Known rows, with every way that one mark hangs from another
nivud{fazam{bafafib}}: [ 0.630  1.412  0.706  0.503  0.540  0.732  0.064  2.130  0.615 -0.708
 -0.716  0.357  1.210 -0.903 -0.016  0.567 -0.463 -2.251  0.871 -2.819
  0.825]
bafafib{vemu{fibil tozuz{noze}}}: [ 0.075 -1.040 -1.487 -0.731  1.097 -0.876  0.763  2.108 -0.691 -0.858
 -1.214 -1.515 -2.434  1.828 -0.814 -0.131 -2.193  2.352 -2.407  0.621
 -2.623]
bafafib{fazam vemu{fibil tozuz}}: [ 0.212  0.437 -1.172 -1.068 -2.322  0.049 -0.039 -0.754 -0.322  0.454
 -2.707 -1.508 -1.309  2.578 -0.218  2.720  0.605  0.759 -3.473  2.635
 -0.106]
tozuz{noze}: [-0.726 -0.728 -0.273 -1.570  1.475 -0.161  0.446  2.842 -0.117 -1.501
 -0.342 -0.302 -0.021 -0.601 -1.276 -0.370 -0.491  0.667 -0.360 -0.454
 -1.584]
nivud{fazam}: [ 0.778  1.328 -0.402 -0.669 -0.387  0.874 -0.005  2.914  1.210 -1.508
 -0.302 -0.794  0.364 -0.376 -0.280 -0.456  0.498 -2.840 -2.140 -0.650
  0.710]
fazam{bafafib nivud piga{vemu}}: [-0.593  0.631  0.591  1.835  0.921 -0.922 -1.351 -2.354 -0.746  0.945
  2.102  2.285  1.551 -1.956  1.318 -0.156 -0.778 -0.841  4.725 -2.585
  1.806]
tozuz{noze vemu{fibil}}: [-0.404 -0.393 -0.243  0.392  1.677  1.203  0.965  5.363 -0.871 -4.254
 -1.066  1.165  0.012 -0.159 -0.832  0.011  1.693  0.439 -0.889 -0.984
 -4.281]
nivud{fazam{bafafib{vemu} piga}}: [ 0.851  0.763 -0.312  2.192  0.214 -0.364  0.087  0.525  0.204  1.478
  0.342 -1.279  1.241  0.268  1.571 -1.041 -0.231 -0.982  3.571 -1.921
 -0.141]
bafafib{vemu}: [-0.303  0.089 -0.491  0.318 -1.014  0.893 -0.435  0.318  0.223 -0.870
 -1.560 -1.306 -0.747  0.492  1.987  1.020 -0.001  0.864 -2.517 -1.535
 -0.447]
vemu{tozuz{noze}}: [-0.405 -1.067 -1.223 -1.502  1.974 -0.720  0.510  2.193 -0.115  0.024
  0.459 -1.139 -1.898  0.173 -1.984  1.926 -2.161  0.649 -0.793  0.752
  0.422]
fazam{bafafib{vemu} nivud}: [-1.573  0.467  1.084  1.299  0.203  0.455 -1.706 -2.419 -0.066 -0.718
 -1.726 -0.172 -0.288 -0.406  2.426  0.888 -1.083  1.025 -0.766 -3.645
 -0.650]
piga{noze vemu{fibil tozuz}}: [ 1.343 -0.545  0.346 -0.227 -0.058  0.126  1.316  0.432 -0.198 -1.411
  0.019  1.721 -1.529  0.501 -0.318  0.085 -1.256  0.601 -4.210 -0.149
  1.528]
bafafib{fazam}: [-0.634  0.769  0.009 -1.816 -1.876  0.767 -0.405  0.083  0.247 -0.033
 -1.872 -0.245  0.957  0.099 -0.765  2.412  2.116 -0.853 -1.473  1.725
  0.776]
fibil{vemu{tozuz{noze}}}: [-1.075 -1.076 -1.020 -0.645  2.543  0.268  0.390  0.802 -1.310  0.277
 -0.619 -1.024 -2.894  0.360 -1.400  2.973 -3.965  2.004 -3.991 -0.949
 -1.234]
fazam{nivud piga{noze}}: [-0.706 -0.538  1.663 -0.562  0.468 -0.011 -0.006 -1.748  1.043 -0.215
  0.803  1.005 -0.651 -0.440 -0.813 -1.922  0.323  0.585  0.295  1.586
 -1.618]
noze{tozuz}: [-0.418 -0.728 -0.268 -2.447 -0.466  1.502  0.034  1.958  0.645 -0.337
 -0.679 -1.170 -0.063 -1.097 -1.332  0.035 -0.044  0.918  0.885  0.225
 -1.530]
noze{tozuz{vemu}}: [-0.688 -0.839 -0.467 -0.127  0.141  2.808 -0.077  3.721  0.197 -2.059
 -0.295 -1.148  0.220 -1.289  0.427  1.416  2.215  0.195  0.147 -1.193
 -1.559]
piga{vemu{tozuz}}: [ 0.553  0.177 -1.514  0.307  0.040 -0.085 -0.377  0.292 -0.179  0.246
  1.253  0.034 -1.111 -0.446  0.882  2.981 -1.492 -1.126 -1.922 -1.221
  4.729]
bafafib{fazam{piga} vemu{tozuz}}: [-0.064 -0.289 -1.963 -0.109 -1.629 -0.862 -0.355 -2.130 -0.024  3.610
 -0.075 -2.661 -0.818  2.035  0.301  2.983  0.684  0.352  0.902  3.675
  1.873]
fibil{vemu{tozuz}}: [-0.388  0.200 -0.885  0.276  0.635  1.416 -0.120 -0.713 -0.576  0.808
 -1.232 -0.102 -3.285  0.423 -0.455  5.367 -3.606  0.874 -4.425 -1.131
  0.300]
vemu{fibil}: [ 0.594  1.008  0.278 -1.067 -0.836  1.004  0.535  2.158  0.183 -1.987
 -2.050  2.192 -0.559  0.147 -1.658  0.900 -0.155 -0.007 -0.572  0.478
 -2.883]
vemu{fibil tozuz{noze}}: [ 0.311 -0.579 -0.910 -1.843  1.580 -0.794  1.101  3.024 -0.444 -1.048
 -0.596  0.469 -2.016  0.871 -3.231  0.858 -2.127  1.051 -0.521  1.725
 -2.256]
fazam{bafafib{vemu} piga{noze}}: [ 0.067 -1.198  1.742  1.886  0.539 -0.026  1.038 -1.643 -0.107  1.338
 -0.514  0.296  0.209  0.344  1.508 -0.628 -0.619  2.717  2.546 -1.526
 -1.460]
nivud{fazam{bafafib piga{noze}}}: [ 1.075  0.071  1.777  0.885  1.082 -0.016  1.515  0.934  0.857  0.753
  0.807  0.892  1.183 -0.479 -0.868 -2.060  0.011 -1.001  2.884 -0.676
 -0.385]
noze{tozuz{vemu{fibil}}}: [-0.011 -0.379 -0.234 -0.536 -0.186  2.808  0.557  4.513 -0.151 -3.042
 -1.457  0.363  0.054 -0.629 -0.859  0.269  2.094  0.642  0.331 -0.333
 -4.253]
vemu{tozuz}: [ 0.265  0.287 -0.949 -0.700  0.112  0.397 -0.059  0.630  0.581  0.584
 -0.270 -0.154 -2.366  0.272 -0.929  4.313 -1.681 -0.513 -1.092  0.663
  1.907]

Rows
[-0.822  0.841 -0.186 -0.618 -2.287 -0.623 -1.090 -2.561 -0.209  0.406
 -1.577 -0.406  0.601  1.603 -0.126 -1.712  2.427  0.516  0.352  3.457
 -3.172]  bafafib{fazam{nivud piga} vemu{fibil}}
[-0.951  0.689  1.130  0.841  1.039 -0.408 -1.036 -2.015  0.038  1.306
  0.535  2.055  0.355 -1.236 -0.697  1.004 -0.970 -0.162  5.572 -0.734
 -1.065]  fazam{bafafib nivud piga}
[ 0.998 -0.243  1.350 -0.297 -0.533  0.631  1.275  1.187 -0.194 -2.971
 -0.706  2.490  0.470 -0.317  0.322 -2.352  0.251  0.698 -3.886 -1.230
 -0.333]  piga{noze vemu{fibil}}
[ 1.536  0.477 -0.627  1.735  0.770 -1.192  0.628 -0.228 -1.241  2.056
  1.359  2.964 -0.044 -0.146 -0.882  2.194 -2.414 -0.104  5.673 -0.600
  1.442]  fazam{bafafib piga{vemu{fibil tozuz}}}
[-0.253  1.179 -0.213 -0.776 -1.771 -1.016 -1.093 -1.973 -0.604  0.012
  0.575  1.611  2.021 -0.097 -0.594 -1.924  2.578 -1.363  1.146  2.545
  0.033]  bafafib{fazam{nivud piga{vemu{fibil}}}}
[ 1.034  1.223  0.253  1.112  0.760 -0.239  0.397  1.475  0.496  1.344
  0.803  0.602  1.608 -0.733 -0.793 -0.196 -0.220 -2.220  5.415 -0.849
  0.092]  nivud{fazam{bafafib piga}}
[ 0.794  0.239 -1.242  0.062 -0.837  0.251  0.213  0.568 -0.052 -0.360
 -1.952 -0.675 -2.746  1.953  0.065  2.270 -1.799  1.188 -2.666  0.496
 -1.113]  bafafib{vemu{fibil tozuz}}
[ 0.753 -1.541  1.136 -2.011 -0.613  1.221  1.424  1.830 -0.144 -2.358
 -0.349  0.592  0.879 -0.905 -0.612 -4.214  0.396  2.021 -2.243 -0.585
 -1.938]  piga{noze{tozuz} vemu{fibil}}
[ 1.252 -0.011  0.763 -0.235  0.134  0.128  1.441  1.748  1.442 -0.058
  1.116 -0.463  0.412  0.050 -0.931 -3.091  1.075 -1.433  0.112  1.421
 -0.431]  nivud{fazam{piga{noze}}}
[ 1.666 -0.148  0.217  0.773  0.144 -0.368  1.117  1.377  0.711 -0.360
  2.698 -0.247  1.673 -0.662  0.993 -4.315  1.291 -2.041 -0.794 -0.497
  2.354]  nivud{fazam{piga{noze vemu}}}
[-1.391  0.819  0.091 -1.430 -1.329 -0.504 -1.335 -2.528  0.461  1.297
  0.084  0.001  1.023 -0.061 -1.288  0.429  2.389 -1.126  1.932  3.627
 -0.226]  bafafib{fazam{nivud piga}}
[-1.530 -0.838  1.172 -0.515 -1.447 -0.411 -0.623 -4.018  0.563  0.781
 -0.637 -1.722  0.447  1.162  1.179 -2.399  2.791  1.388 -2.293  2.739
 -0.953]  bafafib{fazam{nivud piga{noze}} vemu}
[-1.293 -0.335  1.643 -1.653 -0.906 -0.348 -0.289 -3.096  0.796  0.637
 -0.081  0.130  0.706  0.164 -1.248 -1.485  2.633  0.165 -0.549  3.842
 -0.750]  bafafib{fazam{nivud piga{noze}}}
[ 0.439  1.016  0.147  1.481 -0.108  0.585 -0.264  1.103  0.346 -0.629
 -1.309 -1.584  0.822  0.126  2.259 -0.361 -0.537 -1.032 -0.858 -3.864
  0.621]  nivud{fazam{bafafib{vemu}}}
[-0.933 -0.454  1.079 -0.586 -1.006 -0.786 -0.599 -3.481  0.019  0.383
  1.531  0.306  2.026 -0.525  0.701 -2.702  2.969 -0.443 -1.481  1.954
  2.129]  bafafib{fazam{nivud piga{noze vemu}}}
[ 0.874 -0.437  1.361  2.000  0.477 -0.157  1.131 -0.119  0.566  0.834
  0.066 -1.147  0.897  0.513  1.526 -2.953 -0.006  0.299  1.254 -1.732
 -0.625]  nivud{fazam{bafafib{vemu} piga{noze}}}
[-0.871 -0.458  2.697  0.608  1.345 -0.200  0.071 -2.635  0.465  0.607
  0.301  2.266  0.038 -0.996 -0.627 -0.834 -0.627  1.062  3.107 -0.458
 -1.391]  fazam{bafafib nivud piga{noze}}
[ 0.076 -1.961  0.802 -1.586 -0.192  1.169  0.810  1.073  0.268 -1.306
  0.693 -0.867  1.051 -1.559  0.535 -3.109  0.516  1.672 -2.413 -1.484
  0.845]  piga{noze{tozuz} vemu}
[-0.975  0.749 -0.491 -0.445 -1.400 -1.017 -1.708 -2.871 -0.280  0.977
  1.646  0.118  2.185 -0.754  0.716 -0.840  2.804 -1.768  1.151  1.684
  2.730]  bafafib{fazam{nivud piga{vemu}}}
[ 0.339 -0.182  1.329  0.119 -0.005 -0.624  0.312 -1.295 -0.076 -1.521
  1.230  2.708  0.376 -0.471 -0.133 -4.274  0.611  0.296 -0.367  0.612
 -1.374]  fazam{nivud piga{noze vemu{fibil}}}
[ 0.848 -0.035 -0.865  2.065  1.162 -1.136  0.038 -1.048 -0.954  3.058
  2.385  1.484  0.096 -0.817  0.409  3.392 -2.363 -0.529  5.502 -1.503
  4.000]  fazam{bafafib piga{vemu{tozuz}}}
[ 0.288  0.620  0.748  1.070 -0.457  0.745  0.216  0.464 -0.711 -1.078
 -3.100  1.363 -0.025  0.620  0.870  0.978 -1.305  1.733  0.531 -2.741
 -2.900]  fazam{bafafib{vemu{fibil}}}
[ 0.061 -1.541  1.375 -0.733  0.169  3.036  1.632  3.959  0.312 -3.738
 -1.654  0.404 -0.183 -0.383 -0.752 -1.594  2.459  1.972 -2.183 -0.061
 -4.842]  piga{noze{tozuz{vemu{fibil}}}}
[-1.589  0.253 -0.997 -0.941 -1.601 -0.299 -2.020 -3.474  0.392  0.915
 -1.278 -3.002 -1.570  1.548  1.229  2.558  0.660  0.062 -4.913  1.886
  2.269]  bafafib{fazam{nivud} vemu{tozuz}}
[-0.753 -1.410 -0.674  0.739  2.340 -0.905  0.207  0.381 -0.914  0.916
 -0.527 -1.906 -1.495  0.633  0.625  2.078 -3.033  2.408  0.347 -2.434
  0.197]  fazam{bafafib{vemu{tozuz{noze}}}}
[-0.628  0.409 -1.470 -0.368 -0.861 -1.607 -1.632 -3.554 -0.235  2.552
  2.368 -0.652  0.373  0.002  0.150  1.521  1.107 -1.761  0.692  2.882
  4.615]  bafafib{fazam{nivud piga{vemu{tozuz}}}}
[ 1.182 -0.508 -2.582  0.252  2.157 -2.362  0.606  2.728 -0.245  1.223
  4.299 -2.121  0.389 -0.182 -0.607 -2.419 -0.939 -2.391  1.642  0.593
  3.350]  nivud{fazam{piga{vemu{tozuz{noze}}}}}
[ 0.681 -1.040  0.062  0.108  0.340  0.080  0.729 -0.379  0.184 -0.418
  1.108  0.132 -1.335 -0.203  0.958  1.190 -1.211  0.145 -4.455 -0.970
  4.147]  piga{noze vemu{tozuz}}
[ 0.609  0.720 -1.132  0.344  0.153 -1.417 -0.734 -1.371 -0.345  0.722
  2.091  1.728 -1.344  0.063 -0.748  0.010 -1.372 -1.029  1.552  1.589
  1.044]  fazam{nivud piga{vemu{fibil tozuz}}}
[ 1.402  1.134 -0.321  2.175  0.684 -0.768  0.081  1.153 -0.222  1.100
  2.426  0.841  2.751 -1.450  1.138 -1.442 -0.031 -2.884  4.628 -2.815
  2.945]  nivud{fazam{bafafib piga{vemu}}}
[-1.500  0.350 -0.468 -0.269 -1.757 -0.655 -1.706 -3.383  0.184  1.472
 -0.515 -1.962  0.680  0.919  1.083 -0.496  2.499  0.106  0.123  2.509
 -0.637]  bafafib{fazam{nivud piga} vemu}
[ 0.154  1.055  0.875  1.450  0.547 -0.964 -0.714 -1.560 -1.032 -0.061
  1.014  3.732  1.503 -1.277 -0.044 -1.369 -0.733 -0.392  4.830 -1.711
 -0.798]  fazam{bafafib nivud piga{vemu{fibil}}}
[ 1.203  0.461 -1.199  2.162  0.662 -0.950  0.118 -0.127  0.265  3.001
  1.035 -2.186 -0.712  1.065  1.014  1.390 -1.819 -1.088  3.118 -0.816
  1.792]  nivud{fazam{bafafib{vemu{tozuz}} piga}}
[-1.971  0.588 -0.028 -1.026 -2.009  0.289 -2.060 -2.934  0.314 -0.654
 -2.008 -2.273  0.300  0.780  1.918  0.285  2.317  0.084 -4.468  0.684
  0.276]  bafafib{fazam{nivud} vemu}
